What can hang from each mark
guku: zuli
zuli: guku kuron mese
kuron: rasunif ruta zuzi
zuzi: kuron luru ruta
zadi: mese zuli
mese: guku kuron zadi
kebifom: mese zuli

Known rows, with every way that one mark hangs from another
kebifom[zuli[guku kuron]]: [ 0.99  0.28  2.72 -0.21 -2.62 -1.18  0.90 -0.19  2.91  0.68 -0.13  0.14
 -0.52  3.27 -2.57  0.31  0.47 -2.21  0.97  4.74  1.45 -0.90 -0.19  0.79]
kuron[rasunif]: [ 1.56  1.28  0.70 -0.02 -4.51 -2.22  0.19  1.39 -1.98 -0.03  1.17 -2.75
  0.27 -0.78 -1.20 -0.22 -0.50  0.00  1.25  0.42  0.98 -0.49 -0.99 -1.19]
guku[zuli[mese[kuron]]]: [ 1.19  0.79  0.85  0.22  2.76 -0.11  3.13  0.49 -1.41  0.87 -0.75 -0.68
  1.78 -1.61  0.40  0.70 -0.83  1.35 -0.38  3.86 -0.20  1.76 -1.45  0.06]
kebifom[mese zuli]: [ 0.15  0.44  5.21  2.27 -3.43  0.67  0.65 -1.54  1.18  0.38  1.34 -1.55
 -1.79  2.15 -1.20 -2.02 -0.42 -2.35  2.45  3.78  0.77  0.74 -0.03 -1.43]
zadi[zuli[guku kuron[rasunif] mese]]: [-0.21 -0.64 -0.23  1.29 -0.98 -0.89 -1.66  2.51  1.11  1.00 -0.92 -1.35
  0.74  4.65 -2.17  3.21  0.11  0.59 -0.53 -0.83  1.65 -0.74 -0.49  2.53]
guku[zuli[kuron[rasunif] mese[zadi]]]: [ 1.45  0.09 -1.25  0.88 -0.11 -0.21 -2.55  3.39 -1.57  0.46 -2.71 -0.36
  2.49  0.63 -0.80  1.33 -1.00  2.49 -1.11  1.40  1.48  1.21 -0.72  1.24]
zuli[mese[kuron[zuzi[luru ruta]]]]: [ 0.99 -1.97  0.56 -2.07  2.38  3.33  1.62 -0.28  0.76  0.41 -2.94  0.88
 -0.41  0.03  2.08  0.47 -0.20  0.84 -0.39 -2.00  1.09  0.34  1.77  1.25]
guku[zuli[kuron[ruta] mese]]: [ 1.65  2.25 -1.59 -0.55  0.42 -0.01 -0.52  3.21 -1.93  1.78 -2.23 -1.11
  1.71  1.86  0.15  0.57 -0.84  1.37  1.43  2.66 -0.39 -0.32 -1.34  1.71]
mese[zadi[zuli[kuron[rasunif zuzi]]]]: [-1.13  0.40 -0.15  1.62 -1.66 -0.45 -2.10  2.84 -0.52 -0.90 -0.61 -2.92
  1.30 -2.40 -1.94 -0.37  0.23 -0.35 -0.89 -5.39  0.24 -0.32  1.85  0.52]
zuli[guku kuron[zuzi] mese[zadi]]: [ 0.19 -0.81 -0.86  0.08  1.28 -0.07 -1.42  1.65  2.02  0.58 -2.64  1.14
 -0.06 -0.36  0.01  1.70  0.45 -0.50 -0.23  1.48  2.10 -0.80 -0.89  1.56]
zuzi[kuron]: [ 2.38  2.22  3.08 -2.67 -3.88 -2.03  4.99  0.29 -0.37  1.02  1.25 -0.70
  0.21 -0.23 -1.11 -0.21 -0.11 -1.25  1.93  2.44  0.25 -0.45  0.38 -1.74]
mese[guku kuron[ruta zuzi] zadi[zuli]]: [-3.60 -0.03 -2.80  1.43  3.48  0.90 -1.12 -1.55 -0.58 -1.30  1.70  1.53
 -0.20 -2.55  1.30 -2.07  0.86 -0.24 -1.06 -3.69 -1.95 -0.13  0.22 -0.72]
zuli[kuron[zuzi]]: [ 1.14  1.81  1.53 -2.01 -1.17 -1.29  1.94  2.20 -0.47  1.26 -1.00 -1.91
  0.75 -3.13 -1.15 -0.90  0.27 -1.48  1.27 -0.40  0.19 -1.06  0.34  0.22]
mese[kuron zadi[zuli]]: [-0.61 -0.37  2.08  1.31  1.26 -0.97  2.47 -1.50  0.54 -1.61  1.41 -0.63
  0.44 -1.32 -0.99 -0.03  0.70  0.57 -0.58  0.46 -1.88  1.03 -0.03 -1.65]
kebifom[mese[guku[zuli] kuron[zuzi] zadi]]: [-1.49 -0.94 -0.51  1.25  5.95  2.57 -0.16 -2.57  0.52 -0.39  1.11  3.37
  0.88 -3.92  2.68 -1.45 -0.65 -0.30 -2.24  1.28 -0.16  2.59  0.17 -1.31]
zadi[mese]: [ 1.31  0.53  2.39 -0.49 -1.74 -2.87  1.25 -0.33  0.10  0.05  2.38 -3.26
 -2.11 -0.75 -1.07  1.33  0.03 -0.95  1.80  2.24 -2.17  0.40 -1.41 -1.00]
guku[zuli[kuron[rasunif ruta] mese[zadi]]]: [ 1.01  0.88 -3.48  1.12  0.18 -0.01 -4.20  4.31 -2.61  0.26 -3.31 -0.28
  1.93  1.57  0.03  0.52 -0.99  2.51  0.11  0.43  0.93 -0.15 -0.88  1.60]
zuzi[luru]: [ 2.99  0.11  2.51 -1.01 -6.36  0.48  2.05 -2.04  0.48  0.34  1.04 -1.35
 -0.02 -0.38  0.00  1.49 -0.13  0.14 -0.16  0.65 -0.03 -0.64 -0.33 -0.84]
zadi[mese[guku] zuli]: [-2.27 -0.58  1.32  0.76 -0.22 -1.45  0.04 -2.68  1.60 -0.07  5.19 -2.01
 -1.84  1.09 -0.92  2.28  0.52 -0.57 -0.50 -0.70 -3.05  1.50 -1.06 -0.31]
mese[guku kuron[rasunif zuzi] zadi[zuli]]: [-3.58 -1.07 -1.88  1.87  2.39  0.12 -1.48 -0.92 -0.63 -1.63  1.91  0.58
  0.88 -3.22  0.36 -1.02  0.44  0.50 -2.58 -5.28 -0.23  0.91  0.82 -0.69]
mese[guku kuron[ruta zuzi]]: [-1.83  1.13 -2.73 -1.65  2.84 -0.55  0.88 -0.79 -1.67  0.43  0.96  1.59
 -0.36 -2.49  2.15 -2.68  0.49 -0.70  0.94 -0.86 -1.04 -1.01 -0.90 -0.50]
zadi[mese[guku[zuli] kuron[ruta zuzi]]]: [-1.75  0.91 -3.38 -0.13  6.60 -0.07 -0.90 -0.21 -1.69  0.01  1.89 -0.13
 -0.56 -4.05  2.22 -0.66 -0.39 -0.20 -0.70 -1.26 -3.21  0.95 -0.36  0.21]
zuli[guku mese[kuron[rasunif ruta zuzi]]]: [-0.69  0.04 -4.28  1.10  2.62 -0.77 -2.57  3.01 -2.10  0.47 -2.65 -0.37
 -0.62  0.22  1.76 -0.33 -0.44  0.06  1.06 -2.28  2.14 -2.06 -1.32  1.44]
kebifom[zuli]: [ 0.65  1.16  3.80  1.27 -4.85 -0.93  1.39 -1.21  0.18 -0.01  1.60 -2.47
 -0.73  0.26 -1.74 -1.96 -0.09 -1.91  1.75  3.11  0.48  0.41 -0.58 -1.03]
zuzi[kuron luru ruta]: [ 3.36 -0.13  2.74 -4.52 -4.47  1.66  4.45 -1.00  1.64  0.61 -0.53  1.02
 -0.52  3.26  0.30  1.13 -0.43 -0.51  0.33  0.22  1.12 -0.27  3.07 -0.57]
mese[guku[zuli] kuron[rasunif ruta] zadi]: [-0.73  0.08 -4.89  0.49  2.60 -0.22 -2.48 -0.20 -2.69 -1.25  0.76  2.97
  1.55 -0.43  1.96 -1.24 -0.68  2.19 -1.72  0.28 -0.53  0.80 -1.05 -0.75]

Rows
[ 3.21  1.42 -0.63 -1.95 -6.48  0.33  0.24  0.83 -2.13  0.64 -0.57 -0.45
  0.31  2.51  0.29  0.57 -0.65  0.58  0.96 -3.00  0.95 -2.24  1.63 -0.59] | zuzi[kuron[rasunif ruta] luru]
[ 0.29 -1.01  0.34 -1.69  3.90  0.37  1.75  0.55  0.45 -1.56 -1.46  0.95
 -0.62 -3.40  0.82 -2.20  0.19 -0.98  0.59 -0.34  0.04  0.68  1.44 -1.06] | mese[kuron[zuzi[ruta]] zadi]
[-1.68 -1.18  2.92  0.57  0.09  1.15 -1.69 -2.85  3.28  0.43  0.60  4.23
 -1.41  4.70 -0.85 -1.29  0.54 -0.97  0.53  3.85  0.56  1.29  0.31 -0.50] | kebifom[mese[guku zadi] zuli[kuron]]
[ 0.13  0.66 -0.49 -1.15  2.94 -0.40  3.21 -2.06 -0.34  0.29  2.48  1.88
  1.84 -2.07  0.95 -0.14 -0.43  0.81 -1.63  3.87 -1.08  1.93 -0.96 -0.89] | mese[guku[zuli] kuron]
[ 1.65 -2.11 -0.40 -0.55 -1.65  2.43 -1.77 -0.29  2.68  0.59 -3.38  1.94
  0.07  0.45  0.46  3.43  0.32  0.45 -1.93 -0.32  2.39 -1.20  0.23  2.24] | zuli[guku kuron[zuzi[luru]] mese[zadi]]
[-1.90 -0.36  1.20 -0.94  1.66 -1.96  0.48 -0.77  2.43  0.80  3.14 -0.65
 -1.08  2.84 -2.21  2.56  0.95 -0.11 -0.32 -0.52 -3.39  0.92 -0.06  1.00] | zadi[mese[guku] zuli[kuron]]
[-0.79 -0.85  1.89 -1.22  3.36 -0.26  2.45 -3.18  1.09  0.81  2.23  3.54
 -0.98  1.99  1.18 -0.59  0.15 -0.11  0.78  3.85 -0.87  1.07 -1.05 -1.66] | kebifom[mese[guku kuron]]
[ 1.48 -1.05 -0.37 -1.26 -4.41  2.48 -1.42  1.47 -0.87 -0.59 -1.09 -2.17
 -0.25 -1.22  0.95 -0.06 -0.92 -0.45 -0.26 -4.71  2.12 -0.63  2.59  0.76] | kuron[rasunif zuzi[luru ruta]]
[-0.19  0.01 -1.04  0.54 -0.08 -0.40 -3.46  3.76 -1.48  0.45 -3.31 -0.84
  0.85 -1.45 -0.65 -0.02  0.02  0.91  0.15 -2.41  2.15 -0.43  0.13  1.29] | zuli[kuron[rasunif zuzi] mese[zadi]]
[-1.48  0.66 -0.37  1.94  0.38  1.31 -3.58  2.08 -0.75  0.49 -3.82 -0.23
 -0.65  0.68 -0.68 -2.51  0.29 -0.58  1.64 -0.62  1.33 -0.96  0.34  1.69] | kebifom[zuli[kuron[ruta zuzi] mese[zadi]]]
[-3.32 -0.86 -0.44  1.15  3.41  0.56  0.94 -2.83  0.88 -1.25  2.48  1.24
  0.29 -3.80  0.61 -0.95  0.92 -0.36 -2.18 -2.45 -1.37  1.16  0.40 -1.04] | mese[guku kuron[zuzi] zadi[zuli]]
[ 2.29 -1.81  0.13 -3.54 -1.22  2.21  0.66  0.18  3.31  0.49 -2.31  1.32
 -0.29  1.23  0.44  1.83  0.00 -1.46 -0.91 -0.78  1.84 -1.60  2.60  2.24] | zuli[guku kuron[zuzi[luru ruta]]]
[ 0.22 -0.63  0.93  2.37 -2.97 -0.52  0.31 -2.01  2.55 -1.50  2.44 -0.90
 -0.52  0.04 -1.23  1.83  0.27 -1.30 -0.79  1.84 -0.03 -0.07 -0.85 -0.89] | mese[zadi[zuli[guku]]]
[-0.16 -0.21 -0.79 -0.51  3.06  0.02  1.71 -2.84 -0.01 -0.93  2.17  3.49
  1.58 -2.19  1.16 -0.19 -0.14  1.50 -2.53  3.96 -1.08  2.46 -1.13 -1.43] | mese[guku[zuli] kuron zadi]
[-1.78  0.08  1.99  1.43  4.57 -1.26  1.96  0.03 -0.02 -0.69  1.96 -4.33
 -1.01 -3.89 -0.78  0.34  0.55 -1.47 -0.01 -3.82 -3.57  0.80  1.07 -0.18] | zadi[mese[kuron[zuzi]] zuli]
[-0.91 -1.17 -0.55 -0.04 -0.73 -0.14 -0.77 -2.15  0.50  0.30  1.28  2.83
 -0.79  0.84  0.85  0.95  0.30  1.38 -0.53  3.08  0.96  1.09 -2.86 -0.52] | zuli[mese[guku zadi]]
[-1.91  0.18 -1.97 -0.43 -0.47 -0.28 -1.53 -0.92  0.90 -0.27  1.50  2.22
  0.39  2.82 -0.58  0.17  0.94  0.62 -0.07 -0.77 -1.79 -0.51 -0.34  0.12] | mese[guku zadi[zuli[kuron[ruta]]]]
[ 3.43  1.72  0.85 -2.90 -5.80  0.85  2.74 -0.78 -0.61  0.99  0.06  0.39
 -0.18  2.35  0.64  0.67 -0.27  0.12  1.31 -0.63 -0.08 -2.32  1.17 -0.96] | zuzi[kuron[ruta] luru]
[-2.29 -1.25  0.46  0.43  2.28 -0.59  1.70 -3.46  1.56 -1.29  3.18  2.40
  0.42 -0.13 -0.18  0.02  0.98  0.61 -1.74  0.82 -1.77  1.56 -0.39 -1.41] | mese[guku kuron zadi[zuli]]
[ 0.33  2.39 -2.47  0.66 -3.59 -0.94 -2.63  3.27 -3.85 -0.02 -0.16 -3.80
 -0.12 -3.29  0.34 -2.37 -0.70 -0.96  2.25 -3.65  0.78 -2.10 -0.39 -0.36] | kuron[rasunif ruta zuzi]
[-1.28 -0.49  0.17  2.19  1.93  0.34 -1.32 -0.44 -0.78 -0.56 -2.36  1.26
 -1.26  2.39  0.00 -2.12  0.28  0.87  1.62  2.65  0.10  0.17 -1.06 -0.32] | kebifom[zuli[mese[kuron[ruta] zadi]]]
[ 1.61  0.50  0.43  0.16  0.26  0.41  0.00  1.69  0.02  0.72 -1.74  0.17
  2.25 -0.01 -0.64  1.60 -0.53  1.74 -0.96  3.91  0.44  1.43 -0.94  0.86] | guku[zuli[kuron mese[zadi]]]
[-1.87 -0.10 -1.71 -0.98  2.16 -1.38  0.16  0.49 -1.91  0.10  1.01  0.76
  0.42 -3.14  0.95 -1.79  0.04  0.03 -0.62 -2.45  0.74  0.07 -0.17 -0.38] | mese[guku kuron[rasunif zuzi]]
[ 1.95 -0.49 -0.72 -1.23 -3.52  0.83 -2.00  1.38  0.74  0.65 -1.82 -0.84
  0.69 -0.15 -0.09  2.29 -0.14 -0.43 -1.57 -3.10  2.42 -2.43  1.42  2.05] | zuli[guku kuron[rasunif zuzi[luru]]]
[ 0.50  0.49 -0.16 -1.04  3.01 -2.92  1.35  0.29 -1.30 -0.20  0.76 -1.54
 -2.20  0.85  0.14  0.00  0.41  0.09  2.68  1.00 -3.64 -0.57 -1.16 -1.03] | zadi[mese[kuron[ruta]]]
[ 1.40  1.05 -2.30  0.36 -5.71  1.51 -2.87  1.43 -2.98 -0.19 -0.81 -2.91
 -0.06 -2.06  1.20 -0.49 -0.74 -0.15  0.26 -5.90  0.98 -2.41  0.84  0.25] | kuron[rasunif ruta zuzi[luru]]
[-1.05 -0.64  2.17  2.37  2.45  1.15 -1.06 -1.94  0.28 -1.04 -1.04  1.68
 -2.05  3.14  0.39 -3.31  0.05 -0.76  2.42  2.90 -0.57  0.31  0.35 -1.87] | kebifom[mese[kuron[ruta] zadi] zuli]
[-1.40 -0.55 -2.93  2.61  2.36 -0.79 -1.77  1.58 -0.85 -0.09 -0.86 -0.64
 -0.16  4.01 -0.02  1.43 -0.02  1.03  0.34 -1.77  0.56 -1.17 -1.19  1.50] | zadi[zuli[guku mese[kuron[rasunif ruta]]]]
[ 0.51 -1.73  1.19 -0.79 -1.17  3.74 -0.44  0.02  2.64 -1.06 -1.68 -0.42
  0.28  0.21 -0.62  0.79  0.29 -0.31 -1.92 -5.05 -0.11  0.02  3.98  1.31] | mese[zadi[zuli[kuron[zuzi[luru ruta]]]]]
[-0.58 -1.28  2.01  1.55  1.85 -0.54  1.42 -1.36  1.77  0.57 -0.95  1.00
 -1.26  3.50 -0.75 -0.02  0.29 -0.74  0.64  4.78  1.88  0.42 -1.37  0.65] | kebifom[zuli[guku mese[kuron]]]
